Known rows, with every way that one mark hangs from another:
mogo[gasik[sino] zabo]: [ 36 -12   0  -6   2 -26  20 -21 -15   5  46  -4 -16  -1 -17   8  27 -26
   6 -19]
mogo[gasik[sino] zabo[gemi zodu]]: [ 39   0  24  -5   0 -42  30   2 -17  20  46 -15 -19 -29 -16   4  20 -14
  26 -26]
zodu[zabo[mogo]]: [ 10 -21  -4  19 -16 -26 -32 -39 -34   1  23 -23 -16 -11  -6  19   8   1
 -23 -28]
sino[gasik[soge]]: [ 28 -15 -11  -3   0 -14  -7 -53 -31   9  18   1  -7   7   7  16   4   9
 -12 -37]
zabo[gemi mogo]: [  0  24   4   6  12 -29 -23 -10 -18   5  31  -6 -10 -13  -4   6   0   3
 -10 -40]
soge[gasik[sino]]: [ 17 -14 -16 -19  -5 -31   0 -45 -30  10  50  10 -12   9  -6  26  -5  10
 -14 -33]
mogo[zabo[zodu]]: [ 38 -36  17   4   1 -49  14 -49 -25  10  40 -20 -29 -16 -12  11  17  -9
   3 -19]
mogo[gasik zabo]: [ 30 -12  -4   4  19 -23  21 -28 -16   2  39  -4 -16  -2 -22   3  30 -18
  -5 -24]
sino[gasik]: [ 23  -6 -16   8  -1 -22  -3 -52 -24   9  19  -2 -20   4  -1  22  12  12
 -23 -40]
zabo[gemi mogo[gasik[soge]] zodu]: [ 15  -4  18   5   6 -24   2  15 -26  13  36 -11  -2 -36 -11  -2   1   8
   6 -35]
duvi[zabo[gemi mogo[gasik] zodu]]: [  3  -4  15   0  -2 -34  -6  26 -18  18  39 -11 -10 -27 -12  -6  14  -1
  -8 -43]
gasik[mogo soge]: [ 22 -16 -35 -27   3 -24 -18 -42 -41   2  35   1   0  12  13  20  17 -29
  -5 -17]
zabo[gemi]: [  9  27 -12  -3  16 -33 -13 -29 -23   8  38  -4 -10 -14   5   9  11  -3
   0 -37]
duvi[zabo[gemi zodu]]: [ 11  -5   7 -11  -3 -48 -10 -11 -27  22  43 -15 -13 -23   6   1  15  -7
   3 -40]
soge[gasik[mogo[zabo[zodu]] sino]]: [ 34 -36  -2 -32 -11 -54  19 -34 -34  20  44  -1 -23   9 -12  35   4  -6
   1 -20]
mogo[gasik[soge] zabo]: [ 36 -21   1  -8  21 -15  17 -29 -23   1  38   0  -3   1 -14  -3  24 -22
   6 -21]
zabo[mogo]: [  7 -11  -6  10   0 -25 -22 -30 -20  -3  33  -5 -15  -2  -8  11   7   0
 -26 -31]
mogo[gasik zabo[zodu]]: [ 39 -31  11   9   7 -36  32 -26 -21  10  42 -15 -24 -22 -24   6  28  -9
   1 -21]
mogo[gasik[sino] zabo[zodu]]: [ 45 -33  15   0 -11 -38  31 -18 -20  13  48 -15 -24 -21 -20   9  24 -17
  12 -16]

Rows:
[ 42 -21   5 -17   4 -17  15 -22 -22   5  44  -1  -3   1 -10   0  19 -29
  17 -17]
mogo[gasik[sino soge] zabo]
[ 36  -5   8 -27 -10 -59   7 -14 -28  22  39 -18 -24 -10   1  24  17 -31
  26 -16]
gasik[mogo[zabo[gemi zodu]] sino]
[ 18 -16  -5  -5  -8  -7 -10  -4 -23  -1  41   2   0  -4  -8   4   6 -11
  -8 -26]
zabo[mogo[gasik[sino soge]]]
[  6  14   0  18   1 -19 -18  -2 -27   7  23 -19  -7 -24 -12  11  11   5
  -8 -37]
zodu[zabo[gemi mogo[gasik]]]
[ 10   5  14  16   4 -31   5  15 -20  13  37 -14 -13 -37 -18   3   8  11
  -5 -37]
zabo[gemi mogo[gasik] zodu]
[ 38 -10  24  -6  19 -32  27  -7 -25  16  38 -12  -7 -27 -13  -6  15 -10
  27 -25]
mogo[gasik[soge] zabo[gemi zodu]]
[ -5  12   6  -9   6 -32 -31   3 -16  11  35  -4  -7  -4   1  -3   9  -8
 -13 -45]
duvi[zabo[gemi mogo]]
[ 16 -28   4  20  -9 -27   7  -7 -23   5  40 -13 -18 -27 -21  10  13   8
 -22 -28]
zabo[mogo[gasik] zodu]
[  6  28   1   1   2 -19  -8  19 -13   7  39  -2  -6 -17 -11   5   7  -4
  -1 -38]
zabo[gemi mogo[gasik[sino]]]
[ 48 -44   4 -36 -19 -46   4 -31 -39  14  41 -13 -13   2   7  20  13 -38
  25  -5]
gasik[mogo[zabo[zodu]] sino soge]
[ 30  -5   3 -16   8 -56   8 -21 -28  17  33 -17 -23 -11  -2  21  21 -22
  13 -20]
gasik[mogo[zabo[gemi zodu]]]
[ 28 -17 -30 -38 -16 -27 -18 -32 -41   6  42   1  -1  13  18  24  13 -37
   8 -13]
gasik[mogo sino soge]
[ -4  16   0  -5  11 -21 -16  23 -12  10  36   1  -3  -9  -8  -7  18  -9
 -15 -47]
duvi[zabo[gemi mogo[gasik]]]
[ 29 -12 -19 -15  -6  -9   2 -20 -30   3  48   4   3  -5   1   6  16 -19
   4 -22]
mogo[gasik[sino soge]]
[ 51 -42  20 -12  -9 -29  26 -18 -28  13  47 -12 -11 -16 -11   2  16 -21
  23 -13]
mogo[gasik[sino soge] zabo[zodu]]
[ 10 -36   7   3 -13 -30  -3   6 -21  11  41 -11 -14 -17 -15  -1  19  -5
 -23 -35]
duvi[zabo[mogo[gasik] zodu]]
[  3  -9  21  -4  -6 -45 -20   6 -21  19  37 -15 -14 -23  -1  -1   6   0
  -7 -41]
duvi[zabo[gemi mogo zodu]]
[ 21 -38   8  10  -8 -20   4  -7 -30   4  39 -10  -7 -24 -14   2   5   5
 -12 -26]
zabo[mogo[gasik[soge]] zodu]
[ 11 -17  -9  23 -10 -16 -17 -22 -30   1  26 -19 -12 -15 -15  15  16   1
 -24 -30]
zodu[zabo[mogo[gasik]]]
[  9   2  19  12  -2 -43 -11  -6 -24  13  34 -18 -18 -34  -7   8  -2  12
  -3 -36]
zabo[gemi mogo zodu]
[ 35  -4   6  -7   2 -47  15 -27 -24  25  12 -13 -27  -4  -4  28  16  -1
   4 -34]
sino[gasik[mogo[zabo[gemi zodu]]]]
[ 10  13   3  10 -13 -21 -19   4 -27  11  27 -19  -7 -24  -8  13   9  -1
   0 -34]
zodu[zabo[gemi mogo[gasik[sino]]]]
